Each row comes from the steps of one walk. Every step used is in the known rows, and no mark comes twice. Write the walk behind each row, first mark first.
In the rows, zero is written as 128.
Known rows:
rezo -> seno -> suzo: [132 111  32 115 117 120 138 135 166  97  71 107 118 122 152 130 159 117
 134 152 117 142 144 115 135 164 122]
tifod -> puzoga: [ 99 113  63 124 131 134 138 110 169 110  92  99 116 126 158 161 160 113
 105 164 121 125 143  86 152 161 155]
seno -> suzo -> miduz -> puzoga: [ 76  80  71 119 171 106 124  95 156 120 117 136 107 157 153 145 135 106
 100 120 147 139 154 114 152 164 154]
seno -> rezo: [ 91 122  94 139 134 142 121 146 176 114  81  75 141 160 175 142 151 119
 143 132 122 132 155  95 168 173 129]
seno -> suzo -> puzoga -> miduz: [ 92  83  46  91 134 111 148  77 159 120  76 123 146 135 107 149 138  93
 107 130 151 137 156  99 151 145 115]
seno -> suzo -> rezo -> tifod -> puzoga -> miduz: [114 138  26  75 156 147 174  57 154 104  65 117 139 143 130 138 147 135
  88 171 140 161 149 119 197 158 126]
rezo -> tifod: [116 126  81 120 113 115 157 122 145 109  92 106 100 135 176 135 150 103
 121 146 101 138 149 105 156 189 139]
mebu -> seno -> tifod -> puzoga -> miduz: [102 122  77  59 100 138 148  70 192 111  63  93 108 104 133 166 194  83
  94 164 105 163 147  91 158 141 146]
seno -> tifod: [101  96  97 103 105 134 140 121 166  99  65  87 111 113 171 154 174 103
 115 138 100 148 162  88 132 169 147]
rezo -> seno -> tifod -> puzoga -> suzo -> miduz: [112 104  72 108 147 107 106  96 169  79  79 124  77 148 160 148 205 137
  93 152 108 163 164 144 110 106 143]
miduz -> tifod -> puzoga -> zadod: [ 94 101  69 109 110 123 142 124 145 119 113 107 129 143 164 145 156 104
  94 161 117 125 149 118 168 176 181]
tifod -> puzoga -> rezo -> seno: [124 143  75 118 121 133 166 110 162  99 102  95  95 123 165 144 159 131
 138 178 123 140 157  86 181 152 152]
suzo -> rezo -> tifod -> puzoga -> miduz -> zadod: [ 98 134  74 106 165 146 155  66 152 113  70 106 103 136 158 143 133 127
 114 189 140 144 165  95 189 174 167]
mebu -> seno -> suzo -> puzoga -> rezo: [104 137  48  52 110 101 199  86 166 114  93 127 106 132 125 146 151 115
 133 142 132 152 153  57 166 179 142]
rezo -> seno -> suzo -> miduz -> tifod: [113 104  52 117 136 107  97 125 158 108 104 127 123 166 155 109 160 112
 103 145 127 168 161 169 136 163 135]
mebu -> rezo -> tifod: [135 142  80 129  96 120 170 119 153 116 108 102 144 162 179 145 149 109
 122 133 102 161 167  85 187 180 143]
suzo -> puzoga -> rezo: [ 87 113 102 111 119 111 176  99 145 119 113 104 109 136 152 150 136 116
 141 137 135 137 173  64 172 169 149]
suzo -> miduz -> tifod -> puzoga: [ 80 102  82 125 151 124 100 100 163 124 123 122 119 171 162 138 163 110
  77 157 131 151 160 141 151 156 167]
mebu -> rezo -> seno -> suzo -> miduz -> tifod: [129 118  49 127 121 115 108 122 162 116 115 126 164 192 159 122 159 120
 107 136 129 194 180 149 163 155 138]
mebu -> rezo: [112 123  88 142 103 138 149 135 174 124 102  89 161 150 173 166 145 117
 129 132 118 156 161  65 177 164 147]
suzo -> miduz: [ 84  99 105 142 145 135 112 118 184 114 109 102 108 148 167 158 145 117
 121 140 132 141 150 112 136 158 140]
suzo -> miduz -> rezo -> tifod: [ 98 119 112 113 152 122 137 110 154 117 120 107  81 148 171 137 132 121
 134 144 133 149 145 120 139 174 153]
suzo -> puzoga -> miduz: [ 80  87  94 121 122 114 133  84 156 134  97 102 128 132 129 154 137  85
 120 135 140 135 164  97 156 143 127]
seno -> rezo -> tifod: [112 143  88 126 129 124 147 130 155 107  87  88 125 168 182 123 155 111
 138 135 107 140 166 113 178 187 130]
puzoga -> suzo -> rezo -> zadod: [ 72 132 123 137 161 137 130 148 163 113  52 118 100 135 197 161 150 173
 118 130 146 143 137  68 168 164 143]
mebu -> rezo -> tifod -> puzoga -> zadod: [141 134  51 114  99 120 192  96 155 103 123 107 146 157 171 162 152 112
 119 165 107 138 169  85 197 168 168]
rezo -> tifod -> puzoga -> suzo: [112 139  58 103 139 101 167 108 135  99  84 138  88 158 158 141 175 133
  83 139 105 132 132 112 151 149 139]
seno -> rezo -> tifod -> puzoga: [117 147  58 118 141 126 146 102 157 103  89  96 124 170 171 128 169 111
 120 161 111 134 165 111 182 175 143]
suzo -> puzoga -> zadod: [ 90  77  76 119 104  98 148 106 151 117 116 101 114 128 154 159 137 100
 140 146 123 114 168  88 144 170 160]
mebu -> suzo -> rezo: [ 87 135 101 134 129 128 129 127 176 113  68 104 129 126 169 158 139 144
 145 179 122 166 148  66 157 176 138]

Which walk is each row?
[ 84  98 105 123 144 143 137 121 175 125  63 100 114 120 152 161 125  92
 135 141 146 121 139  75 154 166 149] : puzoga -> miduz -> zadod
[101  79  98  90 105 107 114  79 144 117  84  85  97 100 131 134 159  93
 146 146 131 165 183 113 133 134 145] : suzo -> puzoga -> miduz -> rezo -> seno -> tifod
[ 77 117 115 114 164 153 132 104 178 130  67 102 108  97 159 174 140 107
 122 156 177 122 125  55 174 155 158] : tifod -> puzoga -> miduz -> rezo -> zadod
[121 106  71  94 114 128 124 104 157  97  77  81  84  93 162 141 182 122
 133 178 110 155 161 102 129 150 171] : miduz -> rezo -> seno -> tifod -> puzoga
[ 90 111  52  47 124 109 153  80 167 138  83 117 115 116  98 149 136 100
 132 137 153 155 129  82 147 156 134] : mebu -> seno -> suzo -> puzoga -> miduz -> rezo
[124  94  21 113 114  86 128 101 147 104  89 116 115 126 135 126 156 107
 134 156 123 141 171 113 124 159 128] : rezo -> seno -> suzo -> puzoga
[ 88 111 110 141 149 109 107 121 195 107  91 126 116 145 160 163 146 110
 136 163 131 155 144  89 122 156 131] : mebu -> suzo -> miduz
[ 62 104 140 132 164 119 154  98 150 130 142 119  85 159 176 151 124 115
 127 117 150 143 167  88 195 165 170] : suzo -> miduz -> puzoga -> rezo
[113 130  70 103 133 129 161  78 153 114  90 110 116 136 143 144 158  90
  95 161 123 136 146 116 179 151 135] : rezo -> tifod -> puzoga -> miduz
[112 119  66 106 133 104 177 115 133 109 106 124  94 132 160 125 137 119
 138 130 137 145 160  91 194 173 151] : miduz -> puzoga -> rezo -> seno -> suzo
[120 114  32  86 147 142 140  95 166 109  73 106 122 109 114 141 147 119
 127 167 157 143 128 112 155 132 132] : tifod -> puzoga -> miduz -> rezo -> seno -> suzo
[ 96 117  49 104 142 153 152 118 169 109  65 100 141 132 157 146 137 155
 122 151 134 155 148  92 164 178 134] : seno -> suzo -> rezo
[ 75 138  93 127 172 138 129 119 165 109  55 124  98 134 186 168 164 177
  96 156 150 138 139  66 171 154 156] : tifod -> puzoga -> suzo -> rezo -> zadod
[ 91 110  80 116 137 148 136  91 175 120  83  98 133 127 136 165 154  98
  99 158 137 130 138  95 171 137 136] : tifod -> puzoga -> miduz
[105 142  72  90 150 110 166 115 129 108  87 132  78 146 155 138 160 148
 101 137 123 134 119 101 146 153 156] : miduz -> rezo -> tifod -> puzoga -> suzo
[ 93 125  77  66 137 111 128  85 191  93  76 132  72 147 148 166 209 130
  77 144 102 167 143 112 117 124 153] : mebu -> seno -> tifod -> puzoga -> suzo -> miduz
[105 124  97  78 121 144 188  85 163  90  74  97 108 115 161 161 179 121
 110 159 118 148 171  63 175 159 163] : seno -> tifod -> puzoga -> rezo
[ 90 125 114 105 168 108 140 124 142 111 109 135  72 170 162 137 144 150
 117 114 134 149 124 126 130 149 141] : puzoga -> suzo -> miduz -> rezo -> tifod
[119 166  76  95 107 113 148 127 175 117  90  90 106 162 177 123 170 103
 142 145  90 155 151 107 178 193 135] : mebu -> seno -> rezo -> tifod
[109 144  73 109 149 138 143  83 162 112  80  94 139 171 148 133 163  95
 112 152 129 138 159 124 202 153 123] : seno -> rezo -> tifod -> puzoga -> miduz
[ 75  99 108 131 183 117 119 138 173 106  78 137  78 164 168 161 142 140
 118 125 144 126 136  97 113 148 155] : puzoga -> suzo -> miduz -> zadod
[134  95  51  98  89 121 140 104 165  79  84  86  96 100 167 154 188 106
 130 185  93 138 175 112 141 150 169] : rezo -> seno -> tifod -> puzoga -> zadod
[107 100  71 109 166 103 105  97 168  77  63 132  57 141 164 150 192 135
 107 161 122 149 171 122  99 123 169] : rezo -> seno -> tifod -> puzoga -> suzo -> miduz -> zadod
[126 117  54 103 112 114 178  99 148  97 109 109 102 130 167 151 154 105
 116 174 105 118 150 104 167 177 163] : rezo -> tifod -> puzoga -> zadod
[ 98 149  86 108 112 135 125 142 193 124  81  77 124 153 169 143 166 111
 146 141 108 149 145  88 168 179 136] : mebu -> seno -> rezo
[118 108  95  95  94  97 161  86 139  93  92  94  88 115 160 133 173 109
 149 153 108 164 207  89 154 152 150] : suzo -> puzoga -> rezo -> seno -> tifod
[105 111  81  97 154 123 155  85 156 103 135 110  84 141 163 154 136 127
 129 172 139 128 145 119 152 164 180] : suzo -> miduz -> rezo -> tifod -> puzoga -> zadod
[ 90 113  69 117 122 123 125 118 145 127 102 111 127 150 162 134 164 104
  80 157 117 140 152 117 159 176 168] : miduz -> tifod -> puzoga
[104 108 117 108 106 104 162 106 128 104 102  98  70 116 184 130 164 104
 138 133 108 161 192  90 185 167 170] : miduz -> puzoga -> rezo -> seno -> tifod
[102 104 105 141 144 128  96 132 173 116 119  89  82 129 169 140 139 132
 159 154 137 153 145 126 126 152 152] : suzo -> miduz -> rezo -> seno
[118 120  66  89 124 123 182 104 142 108 115 101  88 119 163 150 139 121
 134 172 123 118 135  94 163 180 179] : miduz -> rezo -> tifod -> puzoga -> zadod
